Each row comes from the steps of one path. Every step used is in the known rows, and no mark comes twice. Write the path behind each row, first mark first.
In the rows, zero is written as 128.
Known rows
Q A S U: [119 132 110 126 122 131 137 125 152  61 132 119 134 141 117 126 141 134
 160 143 120 127 140 123 132 136 134 133 114]
A Q U S R: [120 129 143 136  97 117 154 128 140  25 150 114 124  92 120 133 146 129
 186 118 118 145 138 124 132 123 143 139 130]
P Y K H: [137 118 134 150 114 127  98 137 118 140 133 130 102  97 129 120 145 121
 131 134 129 136 148 109 129 137 124 117  88]
Y K: [136 127 137 130 111 128 138 148 128 129 123 128 120 134 126 128 132 122
 134 125 122 130 121 101 129 136 124 122 107]
P Y: [138 118 129 145 130 130  96 124 125 144 138 127 115 114 129 119 134 119
 130 133 136 128 144 136 132 133 132 130 114]
D A: [125 130 139 132 118 122 120 132 140 133 130 132 140 113 133 141 119 131
 146 126 125 125 117 134 131 128 118 134 174]
D A Q U: [125 127 148 130 116 112 137 127 151  68 152 120 150  86 121 140 135 136
 161 126 119 123 126 140 135 127 133 139 178]
A S R: [117 133 137 131  92 109 141 124 146  84 127 122 120 141 125 130 133 118
 149 144 119 143 128 121 127 138 141 137 119]
Q U S R D A: [117 134 159 140 123 128 131 126 133  27 137 134 126 122 124 137 139 126
 200 124 118 145 131 115 133 114 135 142 156]
Q U: [122 128 139 128 131 128 129 118 132  83 134 125 130 132 119 128 139 131
 144 132 129 119 140 128 134 117 141 139 130]
Q U S R: [114 132 144 139  98 128 137 122 132  45 132 123 113 127 125 134 140 126
 189 123 124 141 141 116 132 114 139 144 128]
R D U S: [126 132 126 132 160 150 129 139 130  94 129 138 144 132 114 134 134 129
 167 111 122 147 114 103 128 129 113 112 117]
Q A S: [113 130 120 125 131 121 124 129 140  78 131 113 137 147 124 127 145 134
 158 138 122 115 138 119 133 138 143 140 119]
A Q U: [128 125 139 125 126 117 147 123 140  58 153 115 140  97 115 128 145 134
 145 126 122 125 136 135 133 126 146 134 132]
Y A S: [123 126 158 125 145 119 148 140 142 106 122 117 130 160 122 124 138 133
 163 139 109 115 116  95 130 139 129 122 132]
P Y A: [144 115 153 146 147 129 109 134 126 142 135 126 110 125 130 116 137 123
 148 139 122 121 136 116 133 136 128 124 122]
U S A: [127 133 151 138 127 134 140 132 127  94 125 127 122 118 138 130 123 139
 181 114 118 133 131 112 126 123 115 129 128]
P Y A S: [134 117 156 142 145 122 115 135 137 124 133 117 117 142 124 115 144 124
 161 144 119 116 133 107 133 143 133 124 119]
Q U S A: [122 132 160 137 130 134 140 121 131  52 132 124 124 122 129 130 135 140
 191 119 120 124 143 114 132 113 129 139 129]
R D U S A H: [128 133 144 134 155 140 127 143 140  85 137 135 146 101 115 131 133 139
 177 117 111 147 113 103 126 127 113 108 126]
U S: [118 130 128 134 126 138 131 137 124 110 123 123 127 130 130 132 132 134
 172 107 129 132 127 110 128 124 119 124 130]
K Y A: [117 126 154 113 146 123 126 134 126 118 128 131 114 118 129 115 139 133
 144 145 112 112 137 100 131 143 125 117 136]
S U: [137 131 116 130 116 140 143 122 143 107 130 135 125 121 119 127 122 128
 131 132 126 143 131 134 126 126 117 120 122]
D U S R Q: [123 133 121 141  85 135 158 135 138  78 122 131 116  98 122 135 126 119
 181 114 113 155 115 123 128 133 113 124 117]
R Q A S U: [128 131 112 125 123 128 168 127 141  33 127 118 121 113 118 111 145 129
 161 137 108 122 133 138 132 140 135 127 112]
K Y P: [116 137 125 113 118 126 124 127 125 129 128 131 111 113 128 117 129 121
 141 150 104 119 139 108 127 144 127 115 113]

Write each row's path
[124 130 155 131 160 128 139 137 137  32 151 127 152  99 118 134 145 138
 189 113 115 136 120 119 133 124 132 127 167]
R D A Q U S
[126 130 150 133 129 121 154 129 133   4 154 121 128  98 116 127 151 127
 183 120 113 152 134 119 131 124 148 133 125]
A Q U S R D
[139 129 163 130 127 114 155 118 142  44 153 121 132  86 126 125 134 138
 151 135 110 128 140 137 131 126 138 138 129]
S A Q U
[126 133 137 139 115 142 137 132 143 109 126 132 136 113 126 142 117 137
 181 114 118 141 120 111 128 129 101 124 121]
D U S A
[119 132 145 129  95 108 166 118 142  23 128 118 110 123 120 118 146 116
 164 144 109 134 132 132 131 133 152 140 117]
A S R Q U
[119 133 135 141  91 127 137 133 128  87 125 127 109 121 134 135 129 122
 179 118 123 152 130 114 126 124 126 133 126]
U S R
[118 133 121 142  85 136 134 133 144 104 125 132 125 118 122 146 122 122
 179 116 122 158 119 112 128 129 112 129 120]
D U S R
[119 132 151 137 131 132 136 123 125  23 135 131 116 132 121 128 146 124
 187 125 120 148 138 111 131 115 143 138 123]
Q U S R D
[125 133 141 138 127 132 137 135 121  63 129 135 112 128 129 128 135 120
 177 120 118 160 126 109 125 125 130 127 121]
U S R D
[121 130 121 124 131 119 157 131 130  48 126 112 123 118 126 112 149 129
 160 133 110 112 131 135 133 141 144 132 116]
R Q A S
[129 131 156 134 130 132 171 124 123  25 126 122 113  95 130 114 140 135
 188 117 108 121 135 129 132 119 130 132 125]
R Q U S A
[136 114 162 148 144 128 127 138 133  71 151 111 118 101 121 118 154 132
 194 122 118 121 142 108 137 131 135 126 127]
P Y A Q U S
[132 131 152 135 123 125 155 136 134  70 140 119 129  90 134 130 129 141
 185 111 112 137 128 118 126 129 119 126 130]
U S A Q
[115 134 146 135  85 105 131 128 157  93 130 126 133 125 130 143 125 122
 165 142 116 140 118 127 129 137 130 142 166]
D A S R
[138 133 145 133 159 138 150 138 139  60 144 134 147  97 117 132 132 136
 175 115 108 152 115 111 127 135 113 114 117]
R D U S A Q
[121 132 150 136 120 127 129 141 136  97 132 120 128  93 132 130 131 145
 185 113 117 131 127 109 126 120 119 120 139]
U S A H
[123 135 149 142 120 128 131 137 129  66 131 138 121 118 133 138 129 123
 190 119 116 157 118 112 127 125 122 131 155]
U S R D A
[134 134 151 136 121 117 127 128 133  79 137 145 123 115 131 134 125 116
 146 142 113 157 119 131 127 129 131 136 156]
S R D A
[116 132 127 138  90 119 146 144 128  39 131 114 106  78 131 121 147 128
 196 117 109 142 131 123 130 127 138 129 131]
U S R Q A H
[114 132 126 131 100 111 128 125 143  56 133 117 121 140 128 129 142 124
 164 148 116 132 140 122 132 139 150 148 116]
Q A S R
[122 132 127 140  96 126 155 135 121  37 125 121 100 100 136 122 140 122
 193 118 110 142 134 126 130 129 134 137 120]
U S R Q A
[137 117 167 153 116 118 131 134 136  53 153 114 104  96 124 121 151 122
 199 131 113 137 144 112 136 132 140 133 125]
P Y A Q U S R
[122 134 135 130 120 120 139 126 150  68 132 133 133 144 112 132 135 115
 152 146 113 156 116 113 127 142 135 128 109]
A S R D U
[144 130 154 130 125 113 154 127 139  82 147 124 130  83 132 125 125 137
 140 133 109 134 130 137 126 134 128 130 128]
S A Q
[134 132 160 134 121 109 141 124 143  26 155 135 131  93 121 133 138 120
 160 141 109 155 126 136 131 127 145 140 159]
S R D A Q U
[122 133 148 126 161 122 126 134 141  84 132 133 150 140 122 131 135 130
 155 134 117 131 112 117 129 136 129 125 159]
R D A S
[120 133 115 140  88 135 151 136 137  56 126 126 116  98 124 134 133 122
 194 118 111 148 124 123 132 134 120 133 114]
D U S R Q A
[135 130 125 127 162 141 127 131 133 108 133 142 145 132 112 130 130 125
 130 129 121 143 114 118 128 133 120 115 115]
R D U
[118 134 123 130 124 122 128 127 148  44 137 128 135 142 115 132 143 121
 166 150 111 145 130 116 132 143 143 138 107]
Q A S R D U
